Each row comes from the steps of one path. Every step used is in the known rows, and no mark comes twice. Write the path behind each row, first mark first.
Known rows
fosiv > bikop > kesa > demog: [ 0.00  0.15 -0.03 -0.03 -0.53 -0.19 -0.06  0.12  0.04 -0.07 -0.26 -0.03
  0.24  0.11  0.03  0.19 -0.13  0.12  0.36  0.21  0.05 -0.10 -0.01]
demog > fosiv > fuzi: [ 0.01 -0.01 -0.12  0.05 -0.12  0.17 -0.04  0.11  0.04  0.00 -0.01  0.00
 -0.03 -0.07  0.28  0.04  0.15  0.10 -0.17  0.02 -0.43  0.24 -0.01]
kidi > demog > fosiv > bikop: [ 0.06 -0.25  0.05 -0.01  0.00  0.12 -0.19  0.09 -0.01 -0.03 -0.01 -0.08
  0.09  0.11  0.19  0.01 -0.08  0.13 -0.20  0.15 -0.15 -0.31  0.11]
pebat > demog > fosiv > bikop: [-0.04  0.30 -0.37 -0.02 -0.33  0.10 -0.17 -0.16  0.09 -0.11 -0.05 -0.08
 -0.22 -0.01 -0.22  0.05 -0.05  0.02 -0.03 -0.34 -0.39  0.03 -0.10]
tuni > pavosa: [ 0.03 -0.14 -0.07 -0.18  0.19 -0.20  0.22  0.03 -0.09 -0.04 -0.06 -0.09
 -0.05 -0.13  0.42  0.07  0.03 -0.16  0.11  0.09  0.06  0.04  0.07]
dazi > tuni > demog > fosiv: [-0.04  0.05 -0.10 -0.04  0.16 -0.05 -0.02 -0.03  0.01  0.19  0.27  0.14
 -0.21  0.13 -0.07 -0.16 -0.03 -0.10 -0.09 -0.33  0.31 -0.18 -0.03]
kidi > demog > fosiv > fuzi: [ 0.08 -0.31  0.09  0.20 -0.04  0.27 -0.12  0.22 -0.04 -0.01  0.02  0.08
  0.12  0.01  0.47 -0.01  0.08  0.20 -0.25  0.32 -0.33 -0.06  0.09]
bikop > tuni: [ 0.06 -0.13  0.07  0.19 -0.06  0.01  0.03  0.00 -0.08 -0.03 -0.23 -0.02
  0.20 -0.03 -0.41  0.12 -0.02  0.02  0.08 -0.13  0.19  0.15  0.04]
kesa > lesogu: [ 0.01  0.03 -0.09 -0.16  0.30 -0.23  0.14  0.13 -0.01 -0.12  0.05  0.20
  0.19  0.07  0.14  0.21 -0.04 -0.10  0.04  0.02 -0.08  0.30  0.03]
demog > tuni: [-0.04 -0.24  0.26 -0.11  0.06 -0.03  0.06  0.00  0.04 -0.02 -0.15  0.08
 -0.17 -0.02  0.12 -0.06  0.08 -0.21 -0.03  0.01 -0.10  0.15  0.05]
demog > fosiv > fuzi > tuni: [ 0.05 -0.01 -0.13  0.06  0.01  0.10 -0.02 -0.06  0.04 -0.01 -0.05 -0.03
  0.02 -0.12 -0.43  0.28  0.21  0.05 -0.16  0.15 -0.30  0.50  0.01]
fuzi > tuni > demog > fosiv > bikop: [-0.06  0.03 -0.04 -0.13  0.07 -0.12 -0.03 -0.18  0.03  0.08 -0.03 -0.22
  0.06  0.03 -0.60  0.14  0.07 -0.03  0.09  0.01  0.26  0.09  0.01]
dazi > tuni > demog > fosiv > bikop > kesa: [-0.05  0.21 -0.02  0.00 -0.16 -0.13 -0.09  0.03  0.03  0.20  0.13  0.03
 -0.16  0.17 -0.23 -0.13 -0.12  0.13  0.06 -0.32  0.37 -0.42 -0.03]
demog > pebat: [ 0.05 -0.09  0.02 -0.09  0.05  0.02  0.03  0.04 -0.03 -0.05 -0.06 -0.03
  0.06 -0.12  0.33 -0.18  0.10 -0.08 -0.20  0.19 -0.10 -0.03 -0.07]
demog > fosiv: [ 0.00  0.00 -0.13 -0.05  0.11  0.09  0.00 -0.09  0.03 -0.04  0.10 -0.04
 -0.11 -0.03 -0.05 -0.04 -0.03 -0.09 -0.15 -0.16 -0.26  0.29 -0.01]
kidi > demog > fosiv > bikop > kesa > lesogu: [ 0.03  0.02  0.16  0.01  0.12 -0.03 -0.08  0.15  0.00 -0.06  0.13  0.05
  0.20  0.17  0.04  0.00 -0.20  0.24 -0.10  0.11 -0.05 -0.25  0.08]
pebat > demog > tuni > pavosa: [-0.10  0.10  0.03 -0.11  0.07 -0.05  0.13 -0.17  0.02 -0.07 -0.03  0.07
 -0.39 -0.16  0.17 -0.14  0.05 -0.27  0.10 -0.17 -0.07  0.01 -0.04]
bikop > tuni > demog: [-0.05 -0.09  0.18  0.19 -0.06 -0.01  0.05  0.06 -0.11  0.09 -0.13 -0.04
  0.24  0.05 -0.14 -0.10 -0.01  0.02  0.20 -0.14  0.55 -0.10  0.00]
kidi > demog: [ 0.12 -0.52  0.13  0.13 -0.05  0.04 -0.01  0.18 -0.10 -0.07 -0.12  0.10
  0.21  0.01  0.30  0.12 -0.03  0.05 -0.04  0.28 -0.08 -0.04  0.13]
tuni > dazi: [ 0.05 -0.20  0.02 -0.19  0.24 -0.24  0.29  0.01 -0.07 -0.01  0.05 -0.18
 -0.03 -0.04  0.05  0.10 -0.01 -0.05  0.14  0.04  0.08  0.03  0.00]
pebat > demog > fosiv > fuzi: [-0.02  0.24 -0.33  0.19 -0.36  0.23 -0.11 -0.04  0.07 -0.09 -0.01  0.09
 -0.19 -0.12  0.04  0.02  0.11  0.07 -0.09 -0.20 -0.53  0.27 -0.11]
kidi > demog > pebat: [ 0.11 -0.40  0.22  0.06  0.13  0.14 -0.04  0.16 -0.10 -0.04 -0.03  0.04
  0.21 -0.05  0.53 -0.21  0.04  0.05 -0.27  0.45 -0.02 -0.28  0.04]
kidi > demog > fosiv: [ 0.07 -0.31  0.10  0.11  0.17  0.18 -0.07  0.04 -0.05 -0.04  0.12  0.05
  0.06  0.03  0.19 -0.06 -0.07  0.04 -0.23  0.12 -0.18  0.02  0.09]
kidi > demog > tuni: [ 0.03 -0.53  0.45  0.05  0.15  0.08 -0.01  0.12 -0.04 -0.02 -0.09  0.15
  0.01  0.05  0.32 -0.09  0.02 -0.08 -0.11  0.28 -0.02 -0.14  0.14]
kidi > demog > fosiv > fuzi > tuni: [ 0.11 -0.32  0.09  0.20  0.11  0.20 -0.10  0.07 -0.03 -0.01 -0.01  0.05
  0.17 -0.07 -0.14  0.21  0.14  0.16 -0.22  0.38 -0.22  0.18  0.11]

Which path is each row?
[ 0.01 -0.11  0.10  0.05 -0.10 -0.03  0.04  0.15 -0.03  0.08 -0.17 -0.05
  0.23 -0.14  0.09  0.04  0.35  0.08 -0.01  0.46  0.16  0.04 -0.03] -> fosiv > fuzi > tuni > demog > pebat
[-0.09  0.08  0.15  0.15  0.15  0.12  0.00 -0.07 -0.05  0.12  0.10 -0.07
  0.11  0.04 -0.25 -0.27 -0.06  0.01  0.04 -0.28  0.46 -0.07 -0.04] -> bikop > tuni > demog > fosiv
[-0.08  0.03  0.01  0.04 -0.22  0.05  0.00 -0.13  0.06 -0.10 -0.12  0.16
 -0.29 -0.07 -0.12 -0.04  0.05 -0.20  0.05 -0.22 -0.24  0.20 -0.06] -> pebat > demog > tuni
[ 0.08 -0.08 -0.16 -0.16  0.29 -0.26  0.14  0.01 -0.08  0.08  0.06  0.09
 -0.23 -0.04  0.09  0.15  0.00 -0.15 -0.01 -0.11  0.22 -0.16  0.07] -> dazi > tuni > pavosa
[-0.08  0.40 -0.02 -0.11  0.15 -0.26 -0.01  0.07  0.05  0.17  0.28  0.15
 -0.07  0.25 -0.19 -0.11 -0.16  0.11  0.05 -0.32  0.42 -0.42 -0.04] -> dazi > tuni > demog > fosiv > bikop > kesa > lesogu
[ 0.00 -0.21  0.01  0.11 -0.26 -0.09  0.05  0.16 -0.03  0.06 -0.24  0.00
  0.23 -0.07 -0.09  0.33  0.29  0.08  0.16  0.33  0.11  0.24  0.04] -> fosiv > fuzi > tuni > demog
[ 0.01 -0.13 -0.07  0.00 -0.02 -0.19  0.02  0.10 -0.04  0.16  0.05  0.18
 -0.07  0.13  0.09  0.00  0.01 -0.08  0.09 -0.17  0.39 -0.21  0.01] -> dazi > tuni > demog
[ 0.01  0.12  0.04  0.12 -0.31 -0.10  0.09  0.05  0.00 -0.07 -0.10  0.16
  0.26  0.01  0.05  0.09 -0.14 -0.01  0.35  0.20  0.08  0.27 -0.05] -> bikop > kesa > demog
[-0.02  0.30  0.01  0.10 -0.10  0.02  0.04 -0.08  0.05 -0.04  0.11  0.12
  0.12  0.01 -0.12 -0.09 -0.17 -0.04  0.19  0.05 -0.01  0.31 -0.10] -> bikop > kesa > demog > fosiv
[ 0.00  0.17  0.04 -0.15  0.24 -0.04  0.01 -0.12  0.00  0.06  0.07 -0.37
 -0.03  0.07 -0.49 -0.05 -0.09  0.13 -0.04 -0.25  0.17 -0.27 -0.01] -> demog > fosiv > bikop > tuni > dazi
[-0.01  0.30 -0.32  0.05 -0.01  0.06  0.04 -0.23  0.02 -0.06  0.03 -0.03
 -0.21 -0.25 -0.38  0.18  0.17 -0.03 -0.03 -0.07 -0.27  0.34 -0.07] -> pebat > demog > fosiv > fuzi > tuni > pavosa
[-0.01  0.19 -0.04 -0.02 -0.29  0.00 -0.08 -0.02  0.06 -0.03 -0.08 -0.17
 -0.05  0.03 -0.27  0.02 -0.12  0.17  0.01 -0.16 -0.19  0.01 -0.01] -> demog > fosiv > bikop > kesa
[-0.03  0.35 -0.01 -0.22  0.32 -0.05 -0.01 -0.14  0.05  0.05  0.18 -0.23
  0.14  0.12 -0.18 -0.09 -0.14  0.00  0.13  0.02  0.31 -0.26 -0.06] -> kesa > demog > fosiv > bikop > tuni > dazi
[ 0.01 -0.44  0.46 -0.10  0.39 -0.02  0.11  0.07 -0.08  0.00 -0.01  0.06
 -0.08 -0.04  0.60 -0.17  0.03 -0.13 -0.07  0.34  0.13 -0.30  0.16] -> kidi > demog > tuni > pavosa
[-0.10 -0.01  0.01  0.06 -0.12  0.12 -0.01  0.17  0.01  0.12  0.09 -0.01
  0.00  0.02  0.52 -0.22  0.15  0.07 -0.02  0.02 -0.01 -0.06 -0.04] -> tuni > demog > fosiv > fuzi
[-0.05  0.40 -0.08 -0.22  0.30 -0.02 -0.04 -0.15  0.02  0.03  0.11 -0.17
  0.12  0.05  0.09 -0.08 -0.11 -0.07  0.10  0.07  0.29 -0.25 -0.01] -> kesa > demog > fosiv > bikop > tuni > pavosa
[-0.03  0.24 -0.35  0.08 -0.16  0.16 -0.06 -0.22  0.06 -0.12  0.09  0.07
 -0.25 -0.09 -0.26 -0.02 -0.04 -0.10 -0.06 -0.39 -0.38  0.33 -0.12] -> pebat > demog > fosiv
[-0.07  0.06  0.10 -0.11  0.09 -0.08  0.17 -0.18  0.04 -0.05  0.04 -0.01
 -0.36 -0.09 -0.11 -0.13  0.03 -0.18  0.12 -0.20 -0.05  0.00 -0.09] -> pebat > demog > tuni > dazi
[-0.03  0.34 -0.09 -0.09  0.03  0.06 -0.17 -0.11  0.07  0.00  0.03 -0.07
  0.19  0.13 -0.18 -0.02 -0.11 -0.01  0.08  0.03  0.14 -0.07 -0.03] -> kesa > demog > fosiv > bikop > tuni
[-0.05  0.40 -0.26  0.12 -0.51  0.07 -0.13 -0.16  0.09 -0.10 -0.07 -0.07
 -0.20 -0.03 -0.47  0.00 -0.13  0.12  0.09 -0.37 -0.30  0.04 -0.12] -> pebat > demog > fosiv > bikop > kesa
